Every row comes from one small tree of marks. The marks that hang from a mark follow it in brackets, in the order of their numbers. Every link used is in the known rows. Which tree was each row made from?
Known rows
J118[J489 J883[J754[J858]]]: [-0.46, 1.47, -1.46, 0.97, -0.25, 0.24, 0.43, 1.27, -0.62, -0.45, -1.71, 1.14, -2.42, 1.65, 0.40, 0.28, -0.80, 2.22, 1.02, 1.30, 0.24]
J118[J489]: [-0.15, 0.29, 0.24, 0.64, -0.52, -0.51, 0.49, 0.59, -0.34, -0.45, -0.91, -0.25, -0.90, 0.40, -0.05, 0.39, -0.29, 1.06, 0.58, 0.28, 0.29]
J220[J409 J741 J883[J754[J858]]]: [-0.90, -0.12, -2.92, 1.63, 0.43, 1.54, 0.25, 1.24, -0.03, 0.31, 3.44, 0.44, 0.30, 0.52, 3.35, -1.94, -0.14, 1.09, 0.40, 1.46, -1.08]
J118[J489 J883[J220[J409] J754]]: [0.09, 1.04, -1.93, 1.11, -0.64, 0.29, 0.38, 0.39, -1.79, -1.52, -1.40, 0.57, -1.03, 1.28, -0.01, -1.48, -0.74, 1.77, -1.41, 1.63, 0.47]
J511[J883[J220]]: [0.79, -0.29, -0.62, 1.43, -0.43, 0.48, -0.24, -0.50, -1.77, 0.12, -1.02, 0.31, 0.09, -0.58, 0.78, -1.26, -0.29, -0.31, -1.49, 0.92, -0.28]
J409[J220[J741 J883[J754]]]: [-0.04, 0.85, -2.30, 1.55, 0.40, 1.02, 0.53, 1.82, -0.24, -0.22, 3.05, 0.33, -0.31, 0.48, 1.79, -1.29, -0.09, -1.67, -0.31, 0.82, -0.21]
J858[J754[J883] J768]: [-0.41, -0.68, 0.47, 0.92, 0.41, 0.07, 1.40, 0.63, 1.30, -0.67, 1.74, 1.69, 0.15, -0.64, 4.80, -1.53, 0.00, 1.02, 1.09, 0.44, -1.73]
J118[J883[J754]]: [-0.12, 1.13, -1.31, -0.25, -0.10, 0.26, 0.14, 0.54, -0.24, -0.72, -0.31, 0.80, -1.42, 0.50, -0.25, -0.56, -0.44, -0.03, -0.78, 0.46, 0.11]
J858[J754[J883[J220]] J768]: [0.20, -0.40, 0.22, 1.92, 0.42, 0.26, 1.25, 0.48, 0.61, -0.34, 1.11, 2.30, 0.62, -0.30, 4.50, -2.12, -0.37, 0.83, 0.63, 1.11, -1.76]
J858[J754 J768]: [-0.23, -1.14, 0.77, 0.74, 0.21, -0.30, 1.32, 0.64, 1.57, -1.31, 1.21, 1.24, 0.35, -0.19, 1.63, -0.79, -0.36, 1.32, 1.43, 0.09, -1.30]
J754[J858[J768[J489]] J883[J511]]: [-0.47, -0.25, -1.14, 2.84, 1.26, 0.78, -0.02, 0.66, 0.93, 1.33, -0.62, 0.96, 0.46, 0.39, 8.13, -1.54, 0.57, 2.24, 2.13, 1.51, -1.31]
J511[J883]: [0.16, -0.61, -0.38, 0.48, -0.43, 0.26, -0.12, -0.28, -1.07, -0.17, -0.46, -0.15, -0.39, -0.93, 0.99, -0.72, 0.12, -0.19, -1.01, 0.29, -0.26]
J220[J409]: [-0.27, -0.65, -0.62, -0.21, -0.15, 0.34, 0.04, -0.54, -0.67, -0.67, 0.51, -0.50, 0.87, -0.04, 0.38, -0.76, 0.40, 0.66, -0.87, 0.29, 0.07]
J511[J883[J754]]: [0.21, -0.02, -0.78, 0.29, -0.51, 0.40, -0.29, 0.31, -0.14, -0.59, 0.00, 0.40, -1.02, -0.85, 0.94, -1.48, -0.05, -0.93, -0.44, 0.38, -0.98]
J883[J220 J754]: [0.69, 1.03, -0.61, 0.85, 0.03, 0.36, -0.30, 0.44, 0.16, 0.05, -0.05, 1.12, -0.24, 0.56, -0.16, -1.24, -0.45, -0.77, 0.07, 0.75, -0.74]
J858[J754 J768[J489]]: [-0.41, -0.86, 0.85, 1.74, 0.40, -0.58, 1.06, 0.64, 1.55, -1.05, 0.85, 0.41, 0.26, 0.30, 1.51, -1.51, -0.06, 1.82, 1.07, 0.55, -1.37]
J883[J220 J754[J858[J768]]]: [0.15, 0.33, -0.97, 2.18, 0.68, 1.14, -0.24, 0.93, 0.82, 0.53, 0.42, 2.21, 0.40, 1.36, 2.38, -1.62, -0.72, 0.90, 1.90, 1.31, -1.81]
J754[J858[J768[J489]] J883[J220 J511]]: [0.13, 0.13, -1.41, 3.75, 1.25, 0.96, -0.10, 0.44, 0.16, 1.74, -1.24, 1.47, 0.89, 0.80, 7.87, -2.14, 0.24, 2.04, 1.74, 2.17, -1.41]
J754[J883]: [-0.12, 0.37, -0.25, 0.33, 0.17, 0.40, 0.15, -0.03, -0.10, 0.63, 0.57, 0.56, -0.24, -0.44, 3.46, -0.74, 0.36, -0.22, -0.39, 0.37, -0.44]
J118[J489[J768] J883[J220[J741] J511]]: [0.31, 0.31, -1.83, 3.13, 0.01, 0.32, 0.20, 1.24, -0.26, -0.42, -2.98, 1.73, 0.96, 0.43, 3.59, 0.26, -1.00, 1.84, -1.29, 1.38, -0.55]
J883[J220[J741] J511 J754[J858]]: [0.56, 0.49, -2.57, 1.96, 0.80, 1.07, -0.42, 1.61, 0.75, 1.34, -0.01, 2.27, 0.88, 0.90, 3.18, -0.49, -0.72, 0.00, 1.87, 1.66, -1.41]
J511[J883[J220[J409 J741] J754[J858]]]: [0.11, -0.64, -2.88, 2.23, 0.05, 1.69, -0.65, 0.60, -1.49, 0.39, 1.49, 1.24, 1.17, 0.36, 2.39, -2.24, -0.45, 0.43, -1.04, 2.14, -1.59]

Which tree is each row?
[0.03, -0.66, -2.01, 3.25, 0.46, 1.55, -0.36, 1.30, -0.26, 0.93, 1.75, 2.29, 1.16, 0.49, 4.35, -2.21, -1.05, 0.33, 0.46, 1.88, -2.65] -> J511[J883[J220[J741] J754[J858[J768]]]]
[-0.82, -0.97, -3.43, 2.36, 0.98, 1.74, 0.50, 1.61, 1.15, 0.19, 2.86, 1.19, 1.20, 0.14, 7.58, -2.33, -0.11, 1.97, 1.84, 1.47, -1.76] -> J220[J409 J741 J883[J511 J754[J858[J768]]]]
[-0.04, -0.71, -1.23, 1.49, 0.26, 0.59, 0.98, 0.43, -0.40, -0.27, 2.64, 1.61, 1.75, -0.22, 3.57, -2.05, -0.20, 0.53, -1.25, 1.66, -1.30] -> J858[J754[J883[J220[J409 J741]]]]
[0.07, -0.45, -3.08, 2.22, 0.87, 1.58, -0.05, 0.43, -0.80, 1.55, 0.53, 1.67, 2.11, 0.27, 6.89, -1.35, 0.17, 1.04, 0.16, 2.24, -0.97] -> J754[J858 J883[J220[J409 J741] J511]]
[0.81, 0.57, -2.09, 1.46, 0.46, 0.54, -0.33, 1.36, 0.81, 0.59, 0.32, 1.67, 0.98, 0.28, 2.69, -0.83, -0.70, -1.02, 0.56, 1.08, -1.23] -> J883[J220[J741] J511 J754]
[0.28, -0.39, -2.63, 1.61, 0.56, 1.07, 0.06, 0.10, -0.78, 0.87, 0.91, 1.07, 2.21, -0.41, 6.44, -1.63, 0.19, 0.02, -1.18, 1.60, -0.75] -> J754[J883[J220[J409 J741] J511]]
[-0.41, 0.32, 0.02, 1.47, -0.49, -0.06, 0.32, 0.44, -0.19, -1.36, -2.79, 0.77, -0.66, 0.35, 0.81, 0.34, -0.39, 2.10, -1.16, 0.45, -0.05] -> J118[J489[J768] J883]
[0.37, 0.80, -3.00, 1.61, 0.57, 1.01, 0.59, 2.05, 0.22, -0.12, 1.65, 0.66, -0.06, 0.04, 4.09, -0.91, 0.13, -1.49, 0.77, 0.89, -0.05] -> J409[J220[J741 J883[J511 J754]]]
[-0.05, 0.53, -2.55, 3.41, 1.17, 1.24, 0.49, 1.85, 0.65, 0.03, 0.03, 0.56, -0.54, 1.19, 5.76, -2.21, 0.57, 1.29, 2.65, 1.65, -0.54] -> J409[J220[J883[J511 J754[J858[J768[J489]]]]]]
[0.17, 0.72, -3.47, 2.13, 0.88, 1.51, 0.49, 2.29, 0.22, 0.65, 1.21, 1.18, -0.15, 0.91, 4.57, -0.62, 0.07, -0.55, 1.86, 1.45, -0.25] -> J409[J220[J741 J883[J511 J754[J858]]]]
[0.05, 1.11, -1.46, 2.87, -0.21, 0.53, -0.11, 1.62, 0.08, -0.84, -0.98, 2.14, 0.12, 1.06, 1.33, -0.82, -1.32, 1.11, -1.59, 1.46, -1.38] -> J118[J489[J768] J883[J220[J741] J754]]
[-0.45, -0.56, -1.00, 2.82, 0.38, 0.85, -0.50, 0.80, 0.26, 0.23, 0.29, 0.72, -0.47, 0.48, 3.56, -2.53, 0.02, 1.42, 1.12, 1.47, -2.01] -> J511[J883[J754[J858[J768[J489]]]]]
[0.03, -0.77, -2.99, 2.54, 1.03, 1.64, -0.21, 1.24, 0.81, 0.46, 1.26, 2.16, 2.48, 0.95, 5.78, -1.95, -0.52, 1.52, 1.51, 1.90, -2.16] -> J883[J220[J409 J741] J511 J754[J858[J768]]]
[0.44, -0.82, -2.40, 1.26, 0.41, 0.72, -0.06, 0.21, -0.64, 0.19, 0.33, 0.53, 2.47, 0.01, 3.25, -0.90, -0.20, 0.24, -0.83, 1.24, -0.42] -> J883[J220[J409 J741] J511]
[-0.76, -0.80, -2.06, 1.10, 0.17, 0.82, 0.51, 0.36, -1.00, -0.01, 3.25, -0.79, 0.97, -0.44, 2.81, -1.62, 0.04, 0.81, -1.39, 0.79, -0.20] -> J220[J409 J741 J883]
[0.44, 0.98, -2.74, 1.59, 0.62, 1.37, 0.50, 1.62, 0.14, 0.10, -0.58, 0.85, -1.16, 0.65, 3.56, -0.81, 0.48, -0.16, 2.37, 1.18, 0.38] -> J409[J220[J883[J511 J754[J858]]]]
[-0.16, 0.08, -3.27, 2.78, 1.24, 1.69, 0.79, 2.48, 0.70, 0.44, 2.08, 1.73, 0.59, 0.87, 6.55, -1.30, -0.12, 0.32, 2.40, 1.47, -1.15] -> J409[J220[J741 J883[J511 J754[J858[J768]]]]]
[0.06, -1.44, -1.84, 2.25, 0.79, 0.80, 1.33, 0.80, 0.68, -0.42, 1.98, 2.23, 2.61, -0.64, 8.09, -2.47, -0.18, 1.41, 0.25, 1.68, -2.11] -> J858[J754[J883[J220[J409 J741] J511]] J768]
[0.30, -0.65, -2.33, 1.65, -0.32, 1.19, -0.45, 0.30, -1.37, -0.37, 1.86, 0.78, 1.18, -0.38, 1.93, -2.59, -0.39, -0.64, -2.23, 1.56, -1.49] -> J511[J883[J220[J409 J741] J754]]
[0.22, -1.25, -2.00, 1.77, -0.30, 0.98, -0.29, -0.33, -2.30, -0.08, 1.30, 0.17, 1.82, -0.41, 1.91, -1.91, -0.30, -0.02, -2.87, 1.50, -0.66] -> J511[J883[J220[J409 J741]]]
[-0.11, -0.21, -1.84, 1.52, 0.38, 1.07, -0.06, -0.04, -1.41, 0.83, 2.36, 0.88, 2.03, 0.06, 4.22, -1.95, 0.00, -0.08, -2.08, 1.56, -0.92] -> J754[J883[J220[J409 J741]]]
[-0.40, 0.85, -2.38, 3.23, 0.38, 0.84, 0.46, 2.09, -0.63, 0.28, 0.36, 2.49, -0.23, 2.23, 3.02, -0.90, -1.77, 2.41, 0.72, 2.22, -1.21] -> J118[J489 J883[J220[J741] J754[J858[J768]]]]
[0.24, 0.72, -1.86, 0.67, 0.14, 0.50, 0.41, 1.01, 1.07, -0.20, -0.01, 0.29, -1.27, -0.76, 3.87, -1.33, 0.18, -0.03, 1.24, 0.39, -0.40] -> J220[J883[J511 J754]]
[0.51, -0.13, -2.72, 1.08, 0.37, 0.92, -0.37, 0.75, 0.30, -0.03, 0.81, 1.15, 1.81, 0.16, 3.28, -1.60, -0.27, -0.26, -0.29, 1.33, -1.12] -> J883[J220[J409 J741] J511 J754]
[0.35, 0.19, -2.52, 2.45, 1.00, 1.24, -0.08, 0.97, -0.28, 2.30, 0.01, 2.17, 1.30, 0.36, 6.49, -0.55, -0.22, 0.38, 0.88, 1.97, -1.03] -> J754[J858 J883[J220[J741] J511]]
[0.07, -0.60, -1.67, 1.27, 0.21, 0.72, -0.17, 0.05, -1.24, 0.26, 1.77, 0.34, 2.26, 0.47, 1.01, -1.28, -0.39, 0.16, -1.75, 1.22, -0.52] -> J883[J220[J409 J741]]
[0.64, -0.53, -0.46, 1.90, 0.64, 0.31, 1.38, 0.59, 1.29, -0.37, -0.21, 2.47, 0.83, -0.80, 6.88, -1.83, -0.14, 0.97, 1.49, 1.16, -1.62] -> J858[J754[J883[J220 J511]] J768]
